Each row comes from the steps of one walk. Every step used is in the known rows, and no mark comes twice. Write the walk behind each row, first mark first.
(in the rows, 128 means zero)
Known rows
s > m > z > g > e: [ 72 139 172  89 134  70 118  83 133 110 144 127 133 212 100 144 136 108
 155 146  77 138 174 130]
n > c > s: [149 130 112 132  86 119 153 125 111 116 143 129  99 169 103 145 150 131
 181 114 100 108 151 124]
s > c > z > g > e: [105 137 105 111 137  89 103 107 120 104 158 117 153 184  67 170 142  82
 150 160  82 158 183 141]
t > j > n > c: [135  88 141 107 131 147 140 127  94 115 146 108 104 169 113 186 187 151
 143 151 115 112 136 163]
e > g: [100 115 104 104 137 123 167 110 102  73 168 108 106 190 135 160 178 101
 129 132 112 141 160 111]
t > j: [115 125 147 110 140 120 149 119 111 111 172 103  87 148 122 184 166 101
 124 131 109 112 171 122]
s > c > n: [129 140 113 111 137  91 159 143 126 122 157  99 128 153  77 150 171 106
 173 145 123 127 175 146]
z > m > s: [116 126 176 102 137  83 160 113 117  93 177 117  89 198  87 104 134 115
 175 132 114 124 185 123]
m > s > c > z: [137 149 135 113 116  79 137 104  93 105 167 111 109 167  48 146 127 113
 141 137 111 153 200 137]
t > j > n > c > z > m > s: [143  79 193  90 110 117 130 125  87 114 164 104  94 191  58 167 146 146
 170 144 111 122 162 157]
j > n > c > s > m > z > g > e: [109 115 171  87  93  81 103  97 118 124 119 143 143 215  81 160 130 158
 199 146  91 137 131 141]
t > j > n > c > z > g: [148  65 154  84 134 136 124 144  86 124 148 121 135 187  92 204 188 136
 146 155  96 120 148 160]
t > j > n > c > s > m > z > g: [139 109 222  68 104  76 116 110 110 144 118 138 109 191  86 201 125 157
 186 129 106 117 135 119]
c > z > m > s: [129 111 169 100 105  84 152 121 107  98 191 113 105 184  65 117 132 108
 169 125 114 126 198 129]
m > s > c: [124 161 139 115 145  78 141  99  98  99 154 119  91 178  71 137 125 120
 145 143 110 145 186 129]
t > j > n: [115  86 152  88 143 125 142 127  98 103 178 106 104 147 123 188 182 131
 131 148 138 120 149 147]
s > m > z > c > n > j: [127 134 183 107 121  79 158 106 123 117 117 103 111 165  79 171 144 168
 157 125 140 123 179 157]
j > n > c: [136  81 107 108 118 138 151 130  96 108 145 122 129 183 113 142 191 159
 159 150 125 115 136 177]
c > n > j: [130 100 137 118 128 153 161 155 107 117 164 109 108 161 107 176 183 143
 136 143 131 120 177 152]
n > c: [132 117 103 131 116 133 159 120 108 109 140 119 106 185 114 135 175 130
 150 135  96 107 160 151]
c > s > m > z > g: [121 142 198  74 101  41 137 104 129 128 143 144 118 184  92 152 110 119
 184 113 109 122 168  92]
s > m: [106 134 136  98 112  87 150 102 132 111 160 109 106 166 117 136 151 103
 142 137 142 103 177 129]

Write each row's walk
[152  96 118 112  89 123 145 136  98 113 149 132 120 164 103 153 167 162
 185 133 130 113 127 147]  j > n > c > s
[112 151 160 107 123  44 157  72 129 101 125 111 110 164  89 128 131 139
 158 117 128 115 172 142]  s > m > z > c
[123  93 141 101  95  91 155 124 125 105 192 104 128 163  90 122 147  90
 169 121 125 109 184 137]  c > z > m
[137 148 132 117  71  92 139 107 130 126 129 124  92 175  98 146 130 123
 183 122 126  91 156 118]  n > c > s > m
[148  67 102 106  93 140 146 135  89 113 161 116 147 168  89 149 189 151
 153 145 124 116 148 183]  j > n > c > z
[ 92 153 182  92 103  57 112  87 135 118 145 135 125 196  90 158 110 110
 184 125  88 140 165 102]  c > s > m > z > g > e
[140 103 190  71  92  69 126 110 111 134 116 148 134 205  83 156 133 166
 202 131 116 118 134 133]  j > n > c > s > m > z > g
[136 145 164 112  58  77 144  90 123 136 122 126  97 179  88 141 113 144
 181 103 107 108 159 122]  n > c > s > m > z
[138 116 163 126 139 109 169 125 108 107 129 109 115 159  82 170 165 178
 155 121 114 139 172 166]  m > z > c > n > j
[146  71 160  94  99 110 143 126  91 104 165 117 124 204  58 120 154 156
 187 145 120 125 161 170]  j > n > c > z > m > s
[139  92 127 116  85 112 152 126 119 117 159 109 123 187  83 123 151 109
 178 124 104 102 173 154]  n > c > z > m
[143 107 157 115  95 107 151 119 101 110 158 115 102 210  57 113 135 128
 180 126  91 117 185 147]  n > c > z > m > s
[142 146 145 123 106  57 164  98 116  95 138 125 113 145  84 141 129 146
 182  92 107 130 158 118]  m > z > c > s
[132  98 133  92 130 100 147 140 107 111 175 129 145 179  98 151 171  97
 148 139  98 126 181 132]  c > z > g
[140 146 161 120 144 114 142 132  95 114 142 110  87 177  59 177 135 151
 145 152 124 154 193 146]  m > s > c > n > j
[122 148 164  99 126  50 171 112 140 116 128 100 127 164  73 132 160 140
 187 120 126 114 171 149]  s > m > z > c > n
[144 148 115 125 117  74 159 111 126  89 147 122 107 138  94 144 145 126
 182 108 130 115 155 114]  z > c > s
[137 111 168  89  64  80 136 100 110 132 131 131 121 174  86 144 129 172
 190 119 135 115 137 142]  j > n > c > s > m > z
[135 165 137 107 102  48 149  92 141  97 136 115  98 145  92 146 122 117
 184 117 151 100 157 110]  z > c > s > m
[120 154 174 105 140  57 143  97 120  97 154 113  89 191  63 117 103 108
 181 140 119 136 188 123]  z > m > s > c
[134 131 114 119 151  97 178 146 130  99 147 103 128 154  89 142 195 125
 182 134 124 113 165 151]  z > c > n
[142  60 165  91 102 127 132 131 108 125 166  96 118 169  84 176 165 129
 171 143 122 103 150 165]  t > j > n > c > z > m
